Each row was made from one small tree. The marks that hang from a mark follow it in brackets, in the order of their numbers. Every link used is in the known rows. Write each row's tree.
Known rows:
z495{z879{z519 z918}}: [  5 -10  12  18  -5   3   7  -3   0   3  11  -3   3  12  18   8   2  -2
  -6  -7   6   9   8  -2 -11   1]
z782{z73}: [  5  -5  -5   7   8  -1  -3   5  -2  -1  -7  -2  -8  -2   2  -7   0   9
  -5   3 -10   1   6   0  -2   6]
z73{z590{z879{z342 z774}}}: [ 13  -5 -10  25  -4  -5 -10 -21  -4   0   2 -12  -9   2   2   1 -10  -3
   1  -8  -1  14  -2  -3  -3   6]
z495{z879{z590}}: [ 10  -2  -6  11   0   6  10  -6  18  -1  -5   1  -5   6   5   3   0  -8
 -12   3  10   8   3   0  -4  -5]
z68{z879{z495 z519 z774}}: [  1  -3  -4  26 -17  -4   5  -8   0   5  11 -15   3   6   4   6   7   1
 -19  -8  -3  14  -1 -15 -12  22]
z782{z73{z774} z879{z495 z918}}: [  9  -9  13  15  -2  -4  -2  -5  -2  12   7 -24  -9  -1   3  16  -5   8
 -15   1  -2  15   2  -5 -19  12]
z254{z73{z774{z879{z342 z495 z519 z590 z782}}}}: [ -6 -17 -15  36 -17 -13  12 -40  -3  -2  -4 -25  25  -8  15  14  11  -9
 -29  -4   9  34   0   1 -20  40]
z519{z879{z342 z495 z590 z774{z73} z918}}: [ 16 -21 -17  32 -10 -12  16 -12   5  12   6 -18   6   5   6  23   6 -14
 -14  -5  18  27   0  -5  -9  31]
z495{z879}: [  5   1   0   4   3   7  -3  -1  12   0   1   0  -5   7   7   3  -4   0
  -3  -2   4   1   6  -3   0 -11]
z73{z774{z879{z342 z782}}}: [-13  -9  -9  23   1 -11  -7 -30  -2   1   2 -25  11  -1   6   3   1 -11
  -9 -12   4  24  -2  -3  -3   6]
z519{z879{z342 z495 z774 z782{z73{z590}} z918}}: [ 16 -30  -1  47  -4 -24   3 -18  -1   5   9 -18  -3   0  10  12  -3   1
  -6  -3   0  20   5   2  -5  27]
z254{z73{z590{z879{z342 z495 z774 z918}}}}: [ 21 -11  -5  25 -19  -5  -2 -19 -13  -2   5 -14  -4  -3  17  30  -7   2
   0   0   6  16   3   2 -13  24]
z73{z590 z774{z879{z342 z495 z782}}}: [  2 -19  -2  26  -7 -13   0 -39   4  -2   4 -29   9 -10   3   7  -6  -3
 -10  -5   5  24  -3  -3  -4  18]
z879{z918}: [ 3 -6  8  4 -5 -1  4  3 -7  2  6 -1  0  2  7 12  2 -4  2  0  4  3  1  3
 -4  1]
z68{z879{z495 z519 z782}}: [ -8  -8  -1  25 -17 -11   7 -10  -1   1   9 -14  11  -5   5   3  12  -1
 -20  -5  -7   6   5 -11  -8  17]
z342{z879}: [ -6   0 -11   4  -5   3  -3   1   1   0   1  -1   5  -6   2   1   1  -1
  -4   1   6   4  -1  -7   6 -10]
z774{z73{z590} z879{z342 z495 z519 z782 z918}}: [  3 -35 -11  40  -8 -19  16 -32  -7   4   6 -28  15  -2  15  11  11  -1
 -15 -10   7  27  10  -2 -12  33]
z590{z73{z774} z879{z519 z782}}: [ -3   0 -12  20  -6 -11  -9 -28  -7   3   2 -18   6  -8   8   1   9   6
  -7  -6  -3   2  10  -3  -5   5]
z495{z879{z68 z519 z590 z774 z782{z73} z918}}: [  3 -23 -11  56   5 -13  24 -12  11   8   4 -10   3  19  19  -1  16  -7
 -20  -6  10  25  11   4 -16  12]
z774{z879}: [ -7  -1 -14   5   1   1  -3  -6   1   3   1  -7   0   4  -1   0   4   0
  -7  -5   1   9   2  -3   0   3]
z254{z73}: [ 1  5 -4 -3 -1 -1 -4 -2 -6 -3 -9  3  3 -5 10 11  2  8  0  9 -2  0  2  7
 -1  4]
z918{z879{z68 z342 z495 z774 z782{z73}}}: [ -2 -20 -12  42  -3 -12   7 -12  12   5  -3 -22   5  11   8  -5   3 -10
  -7 -20   3  21   1 -17 -12  24]
z918{z879{z68 z342 z495 z519 z774{z73{z590}}}}: [ 13 -23  -6  40  -6 -10  14 -26  12   6  -3 -26  16  10   7  -4   1  -2
  -5 -15   8  28  -1 -20 -14  32]
z918{z879{z68 z495 z590{z73{z774}} z782}}: [  4  -9  -8  24 -10 -10  17 -26  23   5 -11 -21  13  -7   3   8  11  -7
 -10  -1  16  10  -4 -11  -7  14]
z519{z879{z68 z495 z590 z774 z782}}: [ -3 -11 -19  35  -7 -18  19 -12  21  11  11  -6  15   6  -8   5  10 -12
 -12  -2  14  12  -2   1   0  20]
z254{z73{z590}}: [ 12  -1   1   1   1  -5  -3 -12  -4  -7 -12   2   0 -11   9   9  -4  15
   3  17  -4   1   1  11   2   3]
z73{z590 z774{z879{z495}}}: [ 11  -8   2   9  -7   0  -3 -27   8  -1   4 -22   2 -11  -4   8  -9   9
  -6   5   4  16  -2  -1  -3  14]
z590{z73 z879{z68 z342 z495 z774 z782 z918}}: [  0 -17 -24  39 -10 -18  11 -15  -5   8  13 -15   5   6  13  19  11 -10
  -5 -17  13   6   5 -14  -7  17]

Write each row's tree:
[ -5 -18 -32  40 -16 -13  22 -22   7   8   2 -12  10  -2  12   7  21  -4
 -25  -6  21  17   3  -8  -5  19]	z342{z879{z495 z519 z590{z73} z774 z782}}
[ 11 -20 -13  26 -11  -8  25 -15  -3  -1  -6  -4  10  -3   8   3  12  -6
 -23  -6   8   8  -2 -15 -16  36]	z879{z342 z495 z519 z590{z73}}
[ -2  -9 -29  39   0 -18   8 -23   5   5 -11 -25  -1   3  10   8  15 -15
 -24  -4   5  28  -1  -7  -4  10]	z68{z879{z342 z590 z774{z73} z782}}
[ 12  -6  13  25  -9  -7   0 -23  -7   1  11 -16  13  -6   1   3  -5   4
   2   3  -2  11   1   0 -11   6]	z73{z590{z879{z68 z519 z918}} z774}
[  1 -10 -10  22   2 -11  13  -3   7  22  13 -21   1  16   0  19   7   0
 -11  -7  13  17   2  -9 -13   9]	z782{z879{z68 z495 z774{z73} z918}}
[ -3 -15 -15  30   3 -13  12  -3  10   5   5 -11   3   6   2  -2   6   3
  -8  -5   2   9   7  -3  -4  17]	z879{z68 z495 z774 z782{z73}}
[  7 -23  -6  41  -2  -7   9 -24 -12   2  -4 -25   7   2  14   1   6  -9
 -26  -7   1  38  -1  -4 -24  33]	z782{z73{z774{z879{z342 z519 z590 z918}}}}
[ 9  1 -6 11  1 -3 -3 -9  3 -2  1 -1  2 -5 -9 -7 -7  6  5  5 -7 -4  2 -2
  2 -5]	z73{z590{z879{z68}}}
[ -1 -17 -20  44 -14 -15  27 -24  18  11  -4 -16  14  11   9  -1  22  -8
 -16 -13  16  16   0 -12 -14  28]	z918{z879{z68 z495 z519 z590{z73} z774 z782}}
[ 15 -20 -12  44  -2  -7  20 -20   1   7   0  -9  -2  19  27  13  12 -12
 -19 -13  19  23   1 -10 -17  16]	z495{z879{z342 z519 z590{z73} z774 z918}}
[ 16 -24  -6  33 -10 -11  14 -18  -7   2   8 -16  16  -4   5   7   0   0
  -7  -6   1  12   9 -12 -14  28]	z774{z73{z590{z879{z68 z342 z495 z519 z918}}}}
[  1   1 -17   5   6  -3  -8 -20   1   4  -5 -17  -1  -4   5   7   4  10
  -8   0   3   8  -1  -7   2   1]	z590{z73{z774{z879}}}
[ 16 -20  -2  31   0 -13   7 -20  -1  15   6 -27  -8   8   8  21  -2   0
 -10  -7  10  26  -2  -7 -14  18]	z782{z879{z342 z495 z774{z73{z590}} z918}}
[ -2 -13   4  19   2 -10  13   0  -9   0   6  -2  14   6   7   6   1 -14
   1  -7   6   8  -6 -10  -6   7]	z879{z68 z342 z918}
[ -4 -11  -3  22   4  -6   0 -14   8  -3   1  -7   2   7  14   2  -1 -12
  -6 -12   6   9   5  -5  -2  -6]	z495{z879{z342 z782}}
[  3  -8 -12  36   1  -1  21 -12  19   7   4  -2   9  21   7  -6   8 -10
 -16  -8  13  20   0  -5 -11   8]	z495{z879{z68 z519 z590 z774}}
[  1  -6 -32  10   4   0   9 -13   8   6 -12 -13   0   1  -1   2  12  -2
 -18   3   8  19   5   1  -2  10]	z774{z73 z879{z590}}
[  6  -6 -15  24   4  -8  11 -11   4  21  -2 -20 -11  15   5  17  12  -7
 -17  -1  14  26  -1   4 -14   5]	z782{z879{z590 z774{z73} z918}}
[  3 -10  -5  20 -19  -1   1 -10  -9  -1  11 -10   9   0   2   0  -2  -8
 -12 -17  -3   7   5 -16 -18  28]	z590{z879{z342 z495 z519}}
[  0 -10 -16  39   1 -18  -1 -26   1   1   5 -13   4   4   0  -4  -2  -8
   3 -11   1  13   0  -3   0   2]	z73{z590{z879{z68 z342 z774 z782}}}
[ 16 -17  -7  22  -5  -6  11 -21   6   5   4 -18   3   1   4   3   2  13
  -8  -1   6  18   7   0  -7  26]	z879{z495 z519 z774{z73{z590}}}
[ 1  0 -8 19  8  1  5 -3 18  6  7 -2  0 20  6  0 -1 -3 -1 -7 11  9  2 -7
  0 -9]	z495{z879{z68 z774}}
[  6 -14  -3  24 -13  -2  21  -9  16   0  -7 -10  15   3  -1   0   1 -21
 -11 -10  11  16 -10 -20 -15  25]	z918{z879{z68 z342 z495 z590}}
[  7 -12   8  17   0   1   3  -4   0  -1   6  -4  -2  11  18  14  -4 -12
  -3 -10   9  11   3  -8  -7  -3]	z495{z879{z342 z918}}
[  1  -9  -1  21 -11  -5  17 -10   5  12   4  -9   5   5  -5   0   8  -5
 -28  -5   5  14  -3  -6 -23  24]	z782{z879{z495 z519 z590}}
[ 18  -6  -7  11 -14  -3  -6 -18  -8  -9  -5  -6   1 -15   7  16 -11   7
  -4   6  -5   3   4  -2  -7  20]	z254{z73{z590{z879{z342 z495}}}}
